In the rows, 128 means zero.
Known rows, with every way that one mark hangs from another
{j173 {j346 {j201 j743} j529 j810}}: [151 140 181 130 121 126 128 133 143 104 152 126 135 133 148 120 155 142
  94 148 150 109 138 110 138 116 128 128 147  89 122  99 123 131 129 106
 111 131 143 147 150]
{j201 {j346 j529}}: [182 140  24 107 137 127 121 116 134 119 103 130 119 155 121 117 140 148
 121 119 122 140 138 142 137 134 136 142 131 120 126 120 176 119 114 117
 106 127 126 108 123]
{j529 {j346 {j201 j139 j743}} j810}: [ 89 122 101 166 121 118 186 144 111  27 173 179 108 134 135 129 134 110
 185  91 118 156 122 123  92 153 133 121 133 102 120 132 114 136 120 103
 142 104 115 159 130]
{j139 j127 {j201 {j346 j529} j743}}: [206  88  77 125 135 137 137 111 123 107 127 117  89 142 113  96 137 140
 157 124 109 113 123 183 124  78 140 141 160 145 125 152 198 126 166 121
 116 109 108 101 113]
{j127 {j139 {j201 j346}} j743}: [140 103  98 114 159 128  92  78 112 151 149 119 120 142 149 135  88  90
 160  96  91 189 137 127 137 211 163 147 125 141 142 154  99 144 129 140
 163 170 117 108 135]
{j201 j127 {j346 j810} j743}: [107 123  89 135 165 128 153 141 129 106 122 114 115 162  98 117 133 148
 109 142 149 105 160 126 134  93 112  66 137 136 133 134 192 129 182 113
 108 144 131  77 151]
{j346 j173 j529 j810}: [183 129 100 167 121 128 128 144 148 151 114 136 127 132 137  74 136 147
 143 146 158 105 158 118 141 132 122 126 117 111 116 135 142  82 104 104
 116 117 140 128  80]
{j139 {j201 {j127 j743} j346}}: [172 103 100 113 127 134 126 112 125 143 152 109 138 143 128 161 140 143
 171 105 111 144 133 139 128 144 102 102 114 135 150 187 101 131 158 136
 113 164 123 104 129]
{j173 {j346 {j139 {j201 j127 j743}}}}: [114 131 222 124 119 120 127 138 125 109 162 105 147 135 155 180 139 135
 180 122 133 115 123 156 124 108 102 114 145 128 135 101  97 135 136 149
 123 139 138 149 133]
{j810 j529}: [202 117 119 115 127 132 110 100 110 136 114 134 124 148 134  89 140 127
 129 127 111 147 126 128 114 147 138 151 142 151 112 115 119 168 131 163
 130 183 122 111 142]
{j173 {j346 j139 j529 j810}}: [177 143 200 138 110 129 120 155 136 127 140 129 155 135 154 158 134 136
 139 138 150  95 140 141 136 118 114 124 127  96 120  79 104 118 102 112
 114 124 146 156 156]
{j810 {j346 j139 j173 j201}}: [ 33 136  80 125 119 111 130 144 120 141 116 134 133  93 109 145 110 127
  64 160 135 121 110 129 117 118 125 132 126 115 119 119 131 158 107 159
 148 110 135 158 112]
{j139 j201}: [157 112 128 121 125 125 120 104 122 121 149 112 121 126 156 118 155 134
 189 117 105 130 114 156 122 141 103 152 152 167 142 178 115 119 141 144
 118 152 124 141 124]
{j173 {j346 j139 {j529 j810}}}: [173 139 208 148 106 129 131 159 130 106 152 145 160 144 153 161 134 134
 172 105 137 147 127 155 129 125 126 127 127 102 121  75  97 126 105 121
 119 113 129 159 133]
{j810 {j529 {j346 {j201 j743}}}}: [175 115  63 111 133 119 133 113 102  99 130 140  97 135 137  91 130 128
 133 119 113 132 124 114  92 156 137 146 146 117 112 120 114 176 134 155
 138 176 125 119 140]
{j346 j173 j201 {j529 j810}}: [128 136 109 166 113 127 145 153 140 120 132 158 133 102 137  66 133 139
 131 115 142 176 126  99 136 140 145 127 117  94 115 148 130  93 107 112
 130  93 125 128  70]
{j201 j346}: [108 143  27 110 143 122 122 109 129 113 112 126 114 152 119 139 140 145
 125 128 111 138 131 135 135 137 132 145 135 140 127 112 167 132 113 134
 115 139 123 108 134]
{j201 j139 {j346 j810} {j743 j127}}: [114 127 115 137 124 158 152 100 127  57 106 115 117 157  90 132 119 113
 104 144 143  68 151 138 124  84 104 146 135 130 166 121 237 132 106 120
 125 125 138 119 136]
{j346 j201 {j529 j810}}: [171 136 136 141 117 131 138 149 132 116 130 161 141 115 134  79 142 133
 105 114 132 173 117 112 133 146 146 134 128 112 116 151 127 108 133  96
 116 103 119 131 139]
{j173 {j346 {j201 j743}}}: [ 70 148 180 112 128 117 122 117 138  95 156 115 127 135 144 146 154 140
 115 143 127 131 117 116 131 118 137 143 159 121 125  86 113 149 132 140
 121 137 136 146 135]
{j810 {j346 j173} j529}: [180  98  46 133 126 128 124  98 108 135 116 144 121 139 113  94 122 132
  82 143 123 151 126 139  94 135 132 143 130 114 114 106 124 211 115 188
 145 169 125 139  99]
{j529 j346}: [113 135  44 114 135 108 138 123 121  99 138 134  89 153 137 149 141 132
 195 116 108 123 129 144 100 169 133 148 143 133 122 119  94 132 126 123
 124 132 127 158 117]
{j173 {j346 j529}}: [188 142 172 116 116 126 115 114 147 119 143 121 135 161 152 142 155 142
 149 125 131 142 130 147 131 133 135 143 140 112 125  84  94 138 116 126
 108 131 135 156 113]
{j743 {j127 j139 {j201 {j346 j173}}}}: [ 73 128  95 130 184 165  93  77 122 149  97 111  96 110 126 114  85  95
 137 105 101 150 106 125 131 166 118 193 120 173 182 112 131 125 105 154
 141 132 128 139 111]
{j173 {j346 j201 j529}}: [154 150 173 106 113 126 117 118 143 122 147 120 133 131 153 139 156 141
 109 134 133 142 121 118 135 130 139 141 139  96 121  97  92 137 118 122
 109 130 137 151 130]
{j529 {j346 {j139 j127} j173} j810}: [ 86 111  78 192 123 123 174 181 109  80 153 183 108 130 124 153 104 125
 243  93 112 147 119 158  98 141 144 119 117 103 105  95  99 113 101 114
 151  78 110 160  93]
{j173 {j346 {j201 j139}}}: [ 91 151 212 105 100 121 125 101 140 109 161 120 135 129 153 170 157 124
 111 140 128 127 118 114 130 118 135 137 136 109 127  96  84 149 100 137
 126 135 135 157 135]
{j127 j139}: [ 97 137 136 116 173 114  99  82 118 147 125 121  81 126 157  84 101  87
 147 126 103 172 121 146 136 179 177 146 162 177 124 125 125 138 127 140
 156 147 123 129 135]
{j139 {j127 j743} {j201 j346}}: [185  87  81 115 119 141 116 100 123 157 136 124 120 154 104 165 128 138
 159 123  87 128 121 157 129 120 154 146 120 135 127 150 125 136 150 124
 127 126 101 105 132]
{j810 j346 j529}: [211 101  64 118 127 129 119  95 101 131 116 144 127 148 114 103 127 124
  63 143 119 148 119 149  93 138 135 145 138 126 114 111 124 224 133 178
 135 174 120 143 148]
{j743 {j127 j139}}: [103 137 146 121 164 163  93  85 116 151 101 110  93 136 119 104  90  99
 143 134  99 144 107 165 131 170 152 195 156 176 172 126 138 133 123 147
 133 134 128 150 128]
{j346 {j139 {j201 j127}} j529}: [225 123 181 118 108 129 124 166 122 155 118 115 150 109 145 126 122 131
 177 105 141 110 130 165 131 118  95 102 123 140 133 175 118  90 143 119
 119 122 138 125 127]

Rows
[ 42 147 135 109 143 135 122 118 128 110 113 111 112 121 109 102 130 130
  89 149 122 118 108 111 128 125 136 169 164 157 144 139 166 127 153 134
 122 123 130 126 138]  {j346 {j201 {j743 j127}}}
[ 61 158 205 108 111 120 117 141 131 122 149 120 145 112 151 183 136 133
 119 142 129 117 112 120 133 118 128 136 140 110 122  82  89 135 106 139
 129 127 140 153 155]  {j173 {j346 j139 j201}}
[121 121 252 115 117 120 154 114 134 102 130  98 125 157 111 130 141 102
 146 128 151 109 153 137 122  79 117  67 133 172 132 154 144 132 175 125
 130 136 128 107 102]  {j201 j127 j139 j743}
[137 136  39 156 123 128 144 163 129 106 111 152 138 129 120 128 110 144
 159 106 137 149 137 142 138 124 125 123 106 100 123 106 182  97  84 127
 129 103 130 107  90]  {j201 {j346 j139 j173 {j529 j810}}}
[ 59 155 202 128 120 124 133 182 124 176 122 129 152  77 123 150 115 124
  74 169 151  67 127  92 139 108 113  76 111 126 117 155 105 102 140 105
 132 125 144 117 210]  {j346 j139 {j201 j127} j810}
[149 136 165 104 155 120 127 132 131 145 119 114 101 113 132  54 119 113
  81 129 149 155 133 113 138 130 156  92 151 135 122 168 147 115 179 111
 128 125 133  98 127]  {j346 {j201 {j127 j139} j743} j529}
[150 131 141 181 111 127 145 187 131 122 116 159 157 114 135 107 105 133
 198 100 147 150 135 143 133 124 122 118 109 114 114 116 142  74  91 121
 140  83 127 133  66]  {j346 j139 j173 {j529 j810}}
[105 143 104 109 137 124 134 152 123 155 111 116 135 137 107 174 116 140
 129 126 131 122 136 142 137 104 116  72 110 136 130 130 139 123 140 133
 118 136 133  89 149]  {j201 j127 {j346 j139}}
[112 142 161 131 114 128 122 164 105 152 113 144 152  75 136 116 111 119
  60 165 142  73 127  86 127 123 117 121 120 114 107 131 125 132 111 130
 146 150 141 112 217]  {j346 j139 j201 {j810 j529}}
[ 90 107 151 143 106 128 119 152 124 169 123 121 138 110 120 167  98 130
 199 127 115 105 121 147 132 108 132 132 113 142 117 129 111  95 117 148
 156 103 122 121  79]  {j346 {j139 {j127 j743} j201} j173}
[129 128  49 122 120 118 128 123 134 143 116 136 122 115 112 101 128 138
  54 152 142 140 121 129 116 130 137 137 128 101 117 136 134 157 118 142
 130 109 134 159  87]  {j810 {j346 j173 j201 j529}}
[ 79 144 188 133 129 136 127 124 136 101 153 118 131 130 133 143 148 140
  98 159 139 100 124 111 130 117 125 147 153 106 140  90 119 143 125 125
 115 135 141 155 163]  {j173 {j346 {j201 {j743 j127}} j810}}
[146 101 169 125 141 124 138 119 120 113 154  98 117 138 140 105 152 136
 186 113 123 125 129 157 118 116  93 101 160 174 147 190 131 122 192 142
 117 154 128 118 114]  {j139 {j201 j127 j743}}
[116 132 103 158 130 122 142 157 150 123 118 130 119 102 129  46 134 145
  85 157 171  97 151  81 143 114 128 121 134  97 114 150 177  82 128  98
 126 107 146 112  93]  {j346 j173 {j201 j743} j529 j810}
[162 140 180 105 105 144 133 116 139 101 104 113 121 120 113  84 130 113
  80 133 150 107 126 116 130 107 132 150 140 126 145 160 176 113 132 109
 118 106 138 128 113]  {j346 {j201 j139 {j743 j127}} j529}
[108 133 203 125 117 119 123 135 127  97 160 111 143 133 158 175 139 134
 180 122 126 113 120 156 126 112 105 137 151 128 135  92 107 136 119 148
 127 137 140 155 133]  {j173 {j346 {j139 {j201 j743}}}}
[190 136  28 126 136 131 126 128 136 122 109 138 123 150 121 111 138 149
 103 134 133 112 149 130 141 133 127 133 122 109 123 125 179 114 110 101
 103 131 131 110 152]  {j201 {j346 j529 j810}}
[ 83 119  97 180 128 127 158 142 121  94 153 175 139 128 118 113 132 132
 118 122 120 185 111 134 112 141 137 129 129 116 119 122 120 156 118 131
 137 106 109 160 116]  {j529 {j810 {j346 j173 j201}}}
[169 122 144 169 108 132 130 184 137 178  91 140 131 106 114 110 101 135
 144 157 158  65 149 141 141  83 136 111 107 110 100 109 153  71 103  98
 138  79 137 121 102]  {j346 {j139 j127} j173 j529 j810}
[143 123  64 131 159 124 114 113 141 139 109 133 135 112 145 124 142 122
 109  95 120 123 132  82 138 141  83 146  90 154 137 115 125 110 121 112
 117 131 124 122 147]  {j127 {j201 {j346 j529 j810}}}
[117 108  57 138 143 144 136 105 120  81 134 103 107 133 126 108 133 145
 184 114 116 119 124 163 121 118  91 163 160 145 170 164 194 119 133 160
 118 137 132 122  85]  {j139 {j201 {j346 j173} {j743 j127}}}
[119 135 202 122 110 124 120 134 127 111 160 114 147 128 163 186 141 135
 181 122 121 118 117 157 127 121 107 138 144 126 133  95  88 134 109 149
 125 139 135 160 138]  {j173 {j346 {j139 j201}}}
[ 94 138 170 123 127 130 124 145 135 180 136 128 151 119 116 142 137 132
  63 164 138 106 138  70 141 144 133  91 105 117 119 162  78 121 160  97
 120 146 132 110 191]  {j346 {j201 {j127 j743}} j810}
[ 85 105 151 119 188 118  75  78 127 184 128 125 134 115 155 141  88  65
 136  70  90 195 126  60 143 220 145 155  90 185 141 112  46 134 138 134
 175 160 111 119 142]  {j127 j139 j201 j743}
[ 10 141 142 129 142 113 140 137 140 135 129 107 112 107 117  95 134 143
 115 147 145 133 131  89 134 107 134  92 140 137 121 152 136 112 159 147
 133 123 132 100  70]  {j346 j173 {j201 j127 j743}}
[155 123 155  95  97 139 138 106 138 144 127 115 156 170  98 206 126 114
 117 115 132 134 159 111 136 119 130  63  68 114 137 148 103 142 128 118
 125 149 123  87 124]  {j201 {j127 j743} j139 j346}
[213 125 172 145 110 137 124 179 127 174  90 143 137 122 113 119 109 127
 117 157 146  63 140 152 139  92 141 121 114 127 100 114 152  85 129  78
 124  85 131 126 172]  {j346 {j139 j127} j529 j810}
[ 30 146 109 153 125 120 133 137 141 149 131 133 120  88 136  97 139 140
  90 172 143  99 134  74 138 131 130 128 125 112 116 143 124 101 103 123
 135 125 139 126 120]  {j346 j173 j201 j810}
[ 54 131  55 123 127 113 130 115 130 139 127 132 118 111 110 124 130 136
  61 160 128 138 114 124 114 131 138 141 136 117 121 129 126 168 117 156
 139 119 130 159 100]  {j810 {j346 j173 j201}}
[197 127 193 135  87 140 150 133 134 118 130 162 134 115 121  95 138 108
  96 121 135 151 120 121 129 107 163 122 112 107 108 149 131 114 118  85
 128  83 111 131 130]  {j346 {j201 {j139 j127}} {j529 j810}}
[208 121 178 158 111 139 138 184 121 139 106 164 145 130 112 119 105 123
 164 112 131 133 122 171 132 101 156 124 119 134 102 106 144  98 130  92
 131  70 110 129 137]  {j346 {j139 j127} {j529 j810}}
[175 146 157  97 122 129 124 141 139 169 115 121 128 114 124  93 144 137
  83 136 143 140 127 108 138 129 140 100 122 121 121 173 105 109 162 103
 106 123 133 110 132]  {j346 {j201 j127} j529}
[114 112  98 118 150 132 111 102 136 167 102 131 102 127 111 143 132 123
 122 125  95 123 111 125 130 100 148 152 114 177 114  89 123 129 141 117
 130 104  98 116 135]  {j139 {j127 {j201 j346}}}
[ 92 141 214  94  98 127 129 114 138 159 134 115 149 122 117 164 137 108
  86 139 131 130 129  82 134 128 142  91 102 130 126 167  73 134 143 119
 133 137 128 113 141]  {j346 {j201 {j127 j743} j139}}
[133 111 119 121 120 122 125 138 112 148 130 127 153 129 110 175 113 124
 106 135 123 121 121 161 107 129 109 116 121 134 134 144 104 170 143 152
 137 132 128 155 145]  {j810 {j346 {j139 {j201 {j127 j743}}}}}
[103 131  34 136 145 114 140 158 130  80  96 120 121 140 112 105 108 146
 146 118 151 116 151 138 139  95 117 124 139 121 125 103 242 100 119 135
 132 107 137  91  76]  {j201 {j346 j139 j173 j529} j743}
[100 148 215 125 101 128 131 112 142 111 165 127 142 123 154 165 157 123
  97 156 139  99 129 102 132 117 127 127 128  98 123  99  86 143  95 119
 123 137 140 162 162]  {j173 {j346 {j201 j139} j810}}
[ 84 115  86 115 147 123  94 122 137 160 111 128 177 128 120 209 116 116
 125  75 104 146 131  55 139 171  99 149  60 155 141  97  80 119 123 128
 144 140 116 107 151]  {j127 {j201 {j346 j139}} j743}
[166 111  97 138 166 125 119  88 108 116 152 135  89 119 171  72 103  91
 170  94 105 188 122 163 132 178 153 137 154 145 139 161 142 133 119 137
 151 148 118 124 128]  {j127 {j139 {j201 {j346 {j529 j810}}}}}
[ 90 129 121 128 136 169 112  89 134 134  93 109 126 123 109 152 119 113
 135 110 112 115 112 119 126 131  87 188  98 164 183 117 132 119  96 148
 122 122 130 145 104]  {j743 {j127 {j201 j139 {j346 j173}}}}
[165 111  96 115 130 130 135 108 120 131 151 110 121 130 140 135 146 143
 170 111 114 134 127 156 125 127  93 102 131 143 149 189 122 129 152 142
 111 158 126 110 127]  {j139 {j201 j127 j346}}
[ 79 123 101 111 141 115 137 120 123 128 128 124 119 128  97 122 131 129
  41 159 135 132 118 133 109 114 132 111 146 131 124 140 136 182 170 142
 126 129 128 144 143]  {j810 {j346 {j201 j127 j743}}}
[113 132 109 104 131 129 124 155 127 170 111 120 162 155  92 208 105 139
 129 117 129 133 148 120 141 132 127  73  83 121 130 126 109 127 147 125
 124 144 128  79 151]  {j201 {j127 j743} {j346 j139}}
